What can hang from each mark
P: J
N: G L
H: G L
L: H N
M: G
G: H J M N

Each row was made from one small tree. Brackets hold a mark, then the marks that hang from it, in alphabetical order. Every link used is in the known rows. Write each row's tree.
In the rows, 128 means zero.
Known rows
(M (G H J (N L))): [165 159 175 124 101 109 165 152  95 139 149  74 136 149  76 128  83 104
 115 111 160 131 104 141 113 101 102  80 153 126 165 127 149 169 147 134
 160 131 117 103 128 126 148  91 127  80 144 113 103 155  42 200 129 171
 177 135 147  88 222  66  81 173 103 103 170 125 116 110 182  94 109  95
 132 102  66 131 139 149 154 111 123]
(H (G J M) (L N)): [202 124 119 137 121 119 140 164 119 153 155  52 167 168 102 125 139  73
 116 179  72 220 132  92 114 132  93  53 135 114 156 113 126 174 107 164
 167 185  89 108  59 136 127  86 151 113 121 153 129 150  78 155  65 111
 180 142 163 130 170 134 120 151  78  78 159  75 172 121 180 148 112 155
 120 119 148 137 120 134 113 154 111]
(L H N): [164 159 120 136 158 101 149 149 128 159 152  82 113 163 110 103 142 156
 137 146  97 146  93 118 108 130 116 107 136 131 148 115 130 180 150 161
 213 143 110 144  82 163 154  86 107 113 109 160 126 141  95 158 100 159
 139  85 155 106 168 163 140 131 105 117 165 108 124 172 148 102 134 116
 113 158 124 151 122 150 115 138  94]
(N G (L H)): [148 156 110 148 187  96 142 129 119 136 162  75 116 141  97  81 126 157
 155 132 112 129 116 119 144  95 113 150 135 101 191 101 151 151 155 135
 220 115 119 116  92 138 177  97 103 105  97 129 120 128 100 177 120 116
 123  30 152 119 182 107 113 135  99 127 176 123 146 140 157 140 125 148
 110 139  87 180 112 136 140 154  89]
(N (G J M) (L H)): [135 150 113 159 158  93 157 162 109 142 129  38 144 155  73  96 120 120
 139 141  73 157 134 103 155 112  84 120 143  63 167  99 161 139 149 158
 198 136  93 143  90 109 168  89  90  92  98 122 122 139  80 188 115 118
 132  65 143 150 187 104 130 141  58  87 168 120 162 117 187 154 100 165
 133 127 119 166 102 120 138 121  92]
(N L): [172 150 130 126 166 112 147 135 126 143 158  75 142 160 106 116 116 148
 134 124 134 143 110 124 130  94 109 121 149 136 185 124 134 162 132 153
 209 135 123  91  91 146 143 127 132  91 124 135 129 141  94 177  97 130
 171  74 150 126 185  95 112 135  94 130 182 108 150 139 164 153 102 126
 121 121  87 171 126 140 124 158 107]
(M G): [173 129 145 114 160 113 153 147 124 152 160  94 148 168 102 138 136 138
 126 146 121 155  88 133 112 105 104  82 142 129 170 126 121 158 147 154
 183 138 136 123 112 136 129 119 117 124 159 149 120 149  90 136  77 170
 166 101 153  83 203 113 109 148  85 120 184 102 139 132 167 139 132 120
 118 137  89 161 121 143 109 159 107]
(L (H (G M)) N): [152 138 111 133 173 109 154 136 120 164 129  73 133 161  86 115 139 139
 120 166  60 175 118  90 100 136  85  95 119 116 139 110 147 178 141 174
 195 159 107 133  57 152 166  84 119 124 102 127 122 157 105 163  87 124
 132  97 168 113 158 174 150 154  79  78 161 102 143 158 165 138 142 139
 126 148 143 160 103 127 116 158  80]
(G J): [197 146 141 124 138 105 143 171 111 153 163  76 143 169  96 111 116 109
 133 138 117 173 131 113 124 105 102  70 147 115 152 117 115 151 134 159
 205 160 113 125  92 126 133 102 123 107 130 161 156 135  80 145  81 130
 177  91 133 123 195 118 115 141  83 135 189 100 145 120 185 145 102 112
 129 126 109 129 143 135 109 135 108]
(G H): [198 153 146 105 159 111 149 147 115 147 167  92 129 135 105 134 106 127
 122 119 136 148 128 130 123 112 109  89 143 154 159 120 128 176 136 152
 204 137 112  99 114 161 151  96 127 105 125 128 142 136  74 136  87 155
 167 117 158  84 188 101 107 139 119 141 186 109 124 133 153 130 138 119
 115 129 103 148 135 151 108 144 113]
(N (G H J)): [193 150 139 110 152  92 134 171 100 142 170  65 128 128  94 117 100 100
 128 133 120 146 138 114 137 120 117  83 143 131 165 113 109 162 140 132
 205 139 109 113 124 124 147  83 110 103 111 139 135 126  72 128 104 139
 137 101 146  97 195 109  95 136 113 133 186 108 137  97 175 136 118 143
 107 127 108 134 129 141 125 121 111]
(M (G H)): [184 148 166 101 148 107 158 150 116 148 157  90 133 153  98 148 108 128
 121 144 148 143 102 138 114 110 107  86 150 148 161 126 137 176 146 143
 193 129 121 110 132 140 145 102 121 121 164 122 121 150  66 136  94 178
 158 138 159  67 213 105  89 158 112 112 179 100 126 134 155 119 141 116
 113 125  88 146 131 152 113 145 122]
(H (G J)): [199 144 134 117 158 104 127 149 119 151 176  78 157 158  93 111 125  94
 115 154  93 184 142  99 116  90  84  68 118 119 155 124 112 150 130 167
 206 180 120  97  60 132 147  98 136 118 117 147 146 137  98 149  77  97
 174  78 160 127 182 125  95 153  81 115 187 105 159 111 199 154 106 108
 125 123 116 137 137 121 120 153 102]
(L H (N (G M))): [137 144  99 135 182 105 160 162 112 148 138  65 119 147  93 118 152 150
 142 148  70 151 103 120 125 163 112 123 138 108 164 100 144 162 151 165
 199 121  96 158 105 147 150  78  83 116  97 140 108 139  88 147  96 152
 108  90 158 117 172 160 153 127  88  97 156 111 142 158 150 141 130 170
 110 150 138 176  94 138 123 149  84]
(N G L): [161 143 109 123 185 103 132 136 117 130 170  71 140 136 110 113 112 141
 138 113 125 136 124 121 141  99 116 136 153 121 200 118 136 154 134 150
 218 115 125  99  96 139 140 116 109  97 108 132 116 125  97 154 113 115
 142  53 148 122 184  94 101 122 101 137 178 112 158 125 159 179 107 152
 103 119  87 176 127 144 144 165  98]
(M (G H J N)): [190 147 185 116 109 110 165 164  89 147 149  87 137 147  82 132  98  97
 114 123 149 155 106 142 110 122 113  54 152 131 155 117 133 169 151 131
 156 145 108 130 134 143 137  97 115 100 155 145 119 151  44 164 100 167
 168 151 153  67 221  83  83 175 117 116 175 121 112 120 180  84 130  94
 131 114  87 114 141 146 132 121 124]
(G H J M (N L)): [166 155 153 123 106 109 180 159  94 144 125  48 144 138  71 134  85 105
 108 108 128 157 131 132 121 116  93  84 163 122 161 111 161 169 132 154
 160 153  90 107 114 140 150  99 134  62 115 104 120 159  41 197 110 153
 182 142 138 120 207  63 112 156 101 101 161 123 132 116 192 121  99 108
 139  86 102 123 143 143 131 115 124]
(P J): [186 116 118 113 165 108 147 139 131 154 149  98 129 162  99 123 139 149
 140 162 137 165 143 126 125 107 112  97 147 156 177 111 144 139 142 179
 225 132 121 114 113 154 132 117 121 118 141 150 135 126  89 127  77 137
 185  89 153 108 176 102 110 124 110 126 195 106 149 149 137 154 133 128
 112 139  96 154 135 148 117 160 124]
(H (G J) (L N)): [213 136 124 134 119 112 124 154 128 150 180  64 144 157 118 104 130  78
 121 175  89 208 129 102 112 119 116  62 132 128 165 121 113 178 115 151
 187 179 104 102  63 154 134  87 146 113 113 166 132 141  90 158  82  98
 170 114 169 118 164 133 112 149 104 102 182  77 162 121 171 122 113 142
 109 139 125 137 135 140 117 157 111]

Which tree is each row?
[197 139 133 124 118 116 164 165 119 150 145  56 141 147 108 146 130 116
 119 149 115 189 115 131 115 156 113  81 151 152 161 113 141 193 112 143
 169 156  83 112 116 167 138  86 143  96 126 126 126 151  44 143  88 168
 162 179 164  92 177 100 130 147 115  94 152  88 130 142 145 116 130 155
 106 128 137 144 127 158  90 144 132] -> (G (H (L N)) M)
[192 132 149 132 108 116 175 138 102 145 150  91 144 140 100 141 151  90
 118 120 137 171 122 149 124 124 109  73 152 160 177  92 163 168 124 126
 139 155  75 103 130 183 142 117 144  92 130 122 123 148  49 142  77 155
 190 180 164  73 192  59 106 170 139 122 166 115 129 149 176 128 142 143
 123 116 114 125 144 150  87 155 129] -> (G (H L) M N)
[157 138 119 134 142 109 154 161 119 161 127  58 141 170  64 116 127 119
 117 175  52 190 130  83 107 141  72  73 116  93 125 114 135 174 139 182
 191 176  92 143  52 127 162  72 121 117 102 135 125 155  92 177  95 119
 141 101 163 135 167 174 137 156  59  68 157 107 150 134 188 122 117 126
 137 146 155 142 109 119 123 119  94] -> (L (H (G J M)) N)
[203 130 136 146 137 115 133 107 118 149 183 106 143 141 125 114 170  81
 129 138 130 171 129 133 109  97 116  69 113 144 187 104 132 165 129 118
 156 172 104  98  77 196 139 108 161 115 118 154 133 138  84 145  70  99
 184 112 180  71 167  72  89 172 137 137 182 111 160 150 177 142 148 128
 115 123 104 147 136 134 101 188 109] -> (H (G N) L)
[152 143 118 153 151 101 157 139 126 156 132  51 150 164  51  95 110 109
 124 167  74 184 148  87 131  84  59 105 117  74 144 110 156 151 134 170
 200 166 103 108  56 113 175  89 117  97 105 116 123 156  98 208 101  91
 171  75 159 150 184 123 122 167  38  70 165 111 173 120 203 149 100 133
 143 115 123 151 112 105 140 123  90] -> (N (L (H (G J M))))
[145 161 133 156 148 100 164 117 114 151 146  96 119 151  99  82 143 150
 137 113 126 124 102 142 121  96 116 118 130 112 173  97 167 161 165 140
 193 136 108 128  87 175 167 118 118  97 104 134 118 140  87 205 120 132
 166  68 149 108 181  88 109 154 111 130 171 142 125 164 173 106 130  99
 131 133  80 158 135 134 128 140 101] -> (G (N (L H)))
[175 153 128 102 141  99 150 196  93 145 141  38 128 135  84 143  90 105
 114 136  81 168 122 113 130 170 110  75 162 125 160 116 125 175 133 164
 191 127  89 128 116 123 137  64  98  87 110 129 122 140  49 136 108 162
 121 131 142 123 194 128 129 125  98  98 165 100 139 104 157 129 111 163
 114 133 144 142 113 149 133 125 106] -> (L (N (G H J M)))
[132 151 124 160 147 116 180 122 107 154 118  80 132 155  74 105 144 151
 136 121 109 141 105 128 121 110  95 126 135 112 167  94 183 161 156 154
 171 142  99 134  99 159 159 121 118  93  97 117 118 159  81 208 107 142
 165  95 149 124 188  84 130 156  87 102 163 144 134 162 183 128 127 121
 140 122 103 166 122 127 125 135 102] -> (G M (N (L H)))
[198 108 123 139 151 115 148 127 130 148 160  78 161 157 108 139 160  88
 120 173  94 203 137 110 130  99  85  73 121 126 178 105 137 157 113 153
 166 179 103  94  72 160 134 122 156 114 133 129 137 147  96 139  56  96
 187 123 178 110 169  96 116 160  80 102 174  86 179 143 179 187 120 160
 115 129 135 146 122 123  86 186 104] -> (H (G M) L)
[152 148 112 153 162  89 139 150 113 146 154  51 123 147  92  77 110 118
 146 147 100 142 132 110 145  99 109 127 133  81 183 108 137 146 155 137
 222 121 106 135  93 120 174  94  91  92  93 144 129 129  91 192 122 105
 124  39 144 135 183 113 111 142  73 114 177 118 155 119 180 132 109 149
 119 138  95 157 112 127 151 113  89] -> (N (G J) (L H))
[155 144 138 144 139 104 162 134  95 158 132  86 141 159  67  96 156  97
 121 145  79 178 138 104 111 106  76  66 116  96 143  97 161 149 157 154
 165 180  84 131  74 147 167  95 121 112 100 135 137 155  87 176  83 108
 163  96 162 113 178 120 121 180  81  93 166 132 157 136 210 128 132 117
 153 127 130 123 124 100 119 133  94] -> (L (H (G J M N)))
[188 121 136 120 160 112 149 157 109 153 151  64 172 163  70 130 121  81
 108 168  79 196 147  90 121 114  72  61 134 110 142 119 124 148 127 172
 182 171 108 100  65 116 140 101 134 110 132 136 144 150  98 147  68 110
 176 105 157 137 180 136 120 157  59  96 178 102 171 115 202 177  95 132
 136 114 136 139 129 114 112 146 102] -> (H (G J M))
[144 150 111 146 149 100 158 182 106 150 137  42 122 158  87 106 131 132
 134 167  43 169 114 101 136 164 100  91 142  92 155 103 135 154 151 166
 191 132  90 164  90 118 147  66  81 109  99 152 122 141  82 157 101 147
 112  87 142 131 169 167 147 132  72  77 155 108 144 138 174 133 112 159
 123 149 144 153  99 129 131 122  84] -> (L H (N (G J M)))
[178 168 160 126 111 105 165 147  96 141 145  71 131 139  84 117  82 105
 116 100 151 134 131 135 124 105 114  81 153 137 171 116 146 171 135 135
 193 143  99  95 105 154 155  99 133  68 110 117 127 145  51 199 123 151
 178 116 150 106 208  67  85 159 118 128 179 124 124 112 178 101 100  93
 134 102  81 121 153 145 142 114 121] -> (G H J (N L))
[175 163 148 113 131 109 158 123  98 144 150  97 123 131  94 115  94 134
 119  85 161 123 116 146 118 106 125 106 158 155 179 114 156 177 137 135
 184 128 115  89 114 177 156 111 147  74 109 104 116 144  57 188 125 154
 175 112 155  91 191  70  92 154 138 143 172 134 116 138 163 111 116 100
 120 112  75 141 148 149 135 146 115] -> (G H (N L))
[172 139 139 128 124 118 162 165  89 154 139  81 153 163  77 134 139 106
 114 117 103 182 124 120 115 128  95  60 156 118 144 103 144 149 135 163
 159 163  89 133 105 144 127 120 124  93 119 141 138 151  61 159  72 151
 180 123 135 124 199  99 120 152  94 115 169 126 139 132 211 151 108 107
 143 108 116 122 145 126 103 127 109] -> (G J M N)
[199 137 137 129 150  97 134 143 123 135 193  80 127 119 127 125 132  95
 140 145 138 152 127 145 146 122 133 100 138 152 204 101 129 172 130 106
 189 126 100 101 127 167 148  92 129 112 120 145 132 119  62 113  92 132
 141 125 166  72 180  67  92 144 148 144 184  92 150 124 147 141 139 176
  91 137 112 147 127 151 107 167 116] -> (N (G (H L)))
[159 129 100 117 171 119 150 164 103 148 150  58 138 147 104 143 143 129
 131 135  77 165 100 113 127 163 119 107 150 131 168 109 129 159 131 171
 193 117 105 140 103 139 129  89 106 106 107 139 111 139  90 120  89 149
 127 101 148 119 173 141 141 110  97 111 164 106 143 139 145 168 111 172
 109 137 136 168 109 146 121 173 101] -> (L (N (G M)))
[197 133 158 122 105 110 154 155 126 144 163  74 132 151 122 147 116 120
 124 148 127 166  82 150 112 141 131  75 146 145 168 127 134 200 128 126
 163 140 114 111 130 156 130  89 137 122 154 145 105 148  50 146  99 183
 157 178 172  56 197 105 102 157 131  98 167  80 113 137 137  89 144 143
  97 141 104 145 116 174 113 156 127] -> (M (G (H (L N))))
[176 130 134 106 170 104 154 157 102 142 154  69 137 124  87 151 111 119
 122 126 106 151 131 128 139 140 104 105 154 136 172 110 138 163 143 148
 191 124  97 110 133 132 147 101 113 100 119 107 131 138  74 113  91 141
 131 121 152 100 194 104 118 130 108 120 173 113 141 122 156 167 132 164
 109 125 126 155 108 139 112 150 110] -> (N (G H M))
[135 155 156 154 119  97 164 141 108 147 135  67 132 168  79  92 119 130
 132 132 121 131  92 129 117  90 101  90 140  91 160 108 159 157 173 132
 169 150 115 139 110 131 161  99 103 104 138 142 109 154  67 222 115 150
 171  85 146 102 215  91 101 174  83  97 171 132 127 135 189  92 122  92
 136 120  74 141 129 126 151 105 102] -> (M (G J (N (L H))))
[166 151 134 121 144  97 162 174 100 135 138  28 138 137  61 131  79 103
 125 129 104 165 146 114 143 120  89 106 159 101 174 113 145 157 125 157
 194 126 103 101 116 106 151  94 107  77 104  97 124 143  56 164 113 128
 145 103 143 133 206  79 107 136  78 105 170 112 156  93 174 164  92 162
 122 103 118 154 119 136 140 117 109] -> (N (G H J M) L)
[181 130 142 118 138 120 157 148  85 158 146  78 160 154  72 123 138  77
 107 137  88 187 134 104 107 115  83  57 133 118 148 107 140 143 126 169
 156 176  95 116  87 144 138 103 136  98 120 136 139 151  78 167  73 118
 179 110 151 124 191 109 105 168  90 104 174 118 165 126 209 154 108 112
 141 111 126 130 135 116 112 149 104] -> (H (G J M N))
[157 149 134 139 167 111 142 102 104 160 156 114 123 145  92  83 166 126
 130 130 116 140 119 115  97  93 103  88 101 121 159  98 145 161 165 141
 175 158 107 124  65 183 177  97 125 120 107 144 130 146 107 166  92 106
 164  77 182  85 172 125 106 170 118 125 182 135 139 156 184 117 154 105
 131 145 106 144 126 128 121 161  93] -> (L (H (G N)))
